Known rows, with every step that occurs
losur gapa gunil rodes nakes keni: [-1.59  2.19  1.39 -3.64  1.50 -1.75 -0.09  3.93 -0.01  1.05  1.56  0.62
  1.05 -0.80  3.66  0.69 -0.09  2.90  1.34]
losur gapa: [-1.46  0.23 -0.99 -1.47  0.32 -1.01  1.11 -2.74 -2.15 -1.19 -3.42 -2.04
 -3.62 -0.62  2.59  2.15 -0.21 -0.30 -0.68]
gunil keni geted: [-1.74 -0.97 -1.91 -3.12  1.75 -2.38 -2.92  1.40  0.30  3.14  1.43  2.47
  1.58  0.77 -3.81 -2.45  0.13 -1.40  1.61]
keni losur gapa gunil rodes nakes: [-1.94 -0.19  0.84 -1.89  1.22 -1.45 -0.45  4.48 -1.05 -1.39  0.45 -3.26
 -0.07  0.15  6.95  1.39  1.29  2.29  1.62]
gunil rodes nakes keni: [-1.47  1.59  1.37 -3.51  0.92 -1.65 -0.78  3.38  1.24  1.59  2.69  1.51
  2.67 -0.38  2.53 -0.10  0.80  2.96  2.02]
losur gapa gunil keni: [-0.38  1.41 -1.04 -1.84  3.01 -2.90  0.91  3.49 -1.45  1.60 -1.67  0.59
  0.48 -0.89  0.68  0.97 -4.27 -2.26 -0.68]
rodes keni: [-1.34 -0.32  0.45 -1.80  0.68 -0.68  0.35  2.81  1.93  1.77  1.20  1.96
  3.54 -1.36 -1.97 -0.16 -1.76 -0.03  0.48]
keni rodes: [-2.85  0.10  1.26 -3.09  0.30 -0.64  0.16  2.75  1.23 -1.91  2.77  0.27
  1.94  0.64  1.73  2.26  1.55  2.43 -1.49]
losur gapa gunil rodes nakes keni geted: [-2.58  0.58  0.16 -4.26  1.35 -1.27 -2.68  3.19 -0.50  2.14  2.28  1.11
 -0.37  0.25  0.03 -1.46  1.80  2.22  2.04]
geted keni: [-0.03  1.35 -0.15 -3.21  1.90 -1.81  0.42  0.91  0.76  2.34  4.54  1.61
  1.06 -0.41 -1.70 -0.23 -1.02  0.15  0.36]
gapa gunil keni geted: [-1.21 -0.39 -1.34 -2.35  2.21 -1.82 -2.55  3.47 -0.48  3.05  1.37  2.08
  0.83  0.51 -3.24 -2.30 -0.90 -1.37  1.11]
geted keni losur gapa: [-0.85 -0.39 -1.45 -3.15  1.87 -1.64 -0.08 -2.84 -2.43  2.04  0.30 -1.45
 -1.62 -0.72 -2.05  3.78  0.15 -1.27 -0.43]
keni losur gapa: [-0.80 -1.02 -1.33 -1.55  1.06 -0.79 -0.33 -3.39 -2.79  0.86 -1.87 -2.23
 -2.27 -0.51 -1.16  3.92  0.65 -1.38 -0.59]
gapa gunil rodes keni: [-1.28  2.06  0.40 -1.89  1.21 -0.26  0.93  6.28  1.20  0.32  0.48  0.93
  5.48 -1.06 -0.18  0.53 -0.02  1.89 -0.16]
losur gapa gunil: [ 0.02  1.47  0.49  0.31  1.29  0.30  1.51  2.32 -3.00 -1.15 -2.34 -2.15
 -3.71 -0.88  2.92  1.73 -2.03 -0.03 -1.65]
geted keni gunil: [-0.08  1.03  1.73  0.77  4.35  0.20 -1.54  1.25 -0.57  1.52  4.12 -0.94
  1.01 -0.89 -1.06  1.06 -4.26 -0.80 -1.15]

Rows
[-2.39 -1.39 -0.59 -2.87  0.77 -0.67 -2.54  2.17  1.17  2.76  2.35  2.32
  2.03 -0.07 -4.32 -2.41  0.75  0.15  1.63]
rodes keni geted
[-2.17 -0.81  0.29 -3.59  0.87 -1.34 -3.48  1.85  0.69  3.32  3.74  2.27
  0.26  0.34 -1.92 -2.57  1.20  1.36  2.71]
rodes nakes keni geted
[-0.09  0.69  1.06 -0.96  2.26 -0.14  0.12  3.08 -2.93  0.99  0.00 -1.80
 -2.63 -1.09  1.48  2.69 -1.97 -0.14 -0.65]
rodes nakes keni losur gapa gunil
[-0.20  3.26 -0.40 -1.71  1.43  0.24  0.56  3.68 -2.16 -0.78 -1.15 -1.41
  2.03 -0.08  1.24  3.00  2.60  2.52 -1.11]
nakes keni losur gapa gunil rodes
[-1.80 -0.38 -1.45 -2.83  1.41 -1.20 -0.04 -1.29 -1.90  1.09 -1.58 -1.50
  0.89 -0.94 -1.55  4.16  1.08 -0.48 -0.36]
gunil rodes keni losur gapa
[-3.87 -1.68  2.26 -3.29  0.37 -2.25 -0.64  4.11  1.55 -1.77  3.28 -1.35
  0.12  0.46  7.27  0.66  0.24  2.66  1.42]
keni rodes nakes
[-2.39  0.21 -0.69 -3.00  1.14 -0.34 -2.11  4.63  0.70  1.65  1.80  1.67
  3.31  0.17 -2.93 -1.89  2.12  1.42  1.22]
gapa gunil rodes keni geted
[ 1.12 -1.08 -0.95 -1.02  3.03 -1.13 -1.79  2.48 -1.13  4.27  2.20  0.80
  3.58 -0.23 -5.83  2.51 -1.86 -2.97 -0.12]
gapa gunil keni losur
[-2.72 -0.28 -1.07 -3.45  0.73 -0.66 -2.39  3.18  1.19  1.82  1.77  1.96
  3.68  0.35 -3.28 -1.96  2.73  1.45  1.67]
gunil rodes keni geted
[-1.62 -0.05 -0.81 -3.29  1.57 -1.60 -0.69 -1.46 -2.20  1.42 -0.64 -1.46
 -0.48 -0.63  0.20  3.93  1.30  0.47  0.34]
gunil rodes nakes keni losur gapa
[-3.67 -1.09  1.90 -3.87  1.77 -3.42 -0.46  6.51  1.28 -0.79  3.33 -0.55
  1.06  0.20  6.86  0.61 -1.80  1.62  1.21]
gapa gunil keni rodes nakes
[-1.78 -0.29 -1.68 -2.88  2.37 -2.20 -2.15  2.60 -1.22  2.65  0.26  1.41
 -0.36  0.35 -2.40 -1.55 -0.88 -1.49  0.84]
losur gapa gunil keni geted
[-4.17 -1.08  1.64 -4.30  1.96 -3.86 -0.06  5.60  0.60 -1.06  2.17 -1.24
 -0.05 -0.03  7.73  1.33 -1.85  1.50  0.96]
losur gapa gunil keni rodes nakes
[-0.05  0.45  0.45 -0.46  2.17  0.32  0.63  3.08 -2.77  0.81 -0.78 -1.67
 -1.65 -1.30 -0.53  3.01 -2.31 -0.77 -1.44]
rodes keni losur gapa gunil
[ 0.95 -0.58  0.08 -1.77  1.56  0.21 -2.41 -0.19 -0.24  4.80  3.82  1.86
  3.41 -0.41 -7.47  2.59  0.62 -0.71  0.36]
nakes keni losur
[-0.27  2.71 -0.68 -1.08  1.16  0.34  0.69  3.34 -2.42 -1.69 -1.85 -2.35
  1.40  0.21  2.10  2.93  2.85  2.12 -1.22]
keni losur gapa gunil rodes
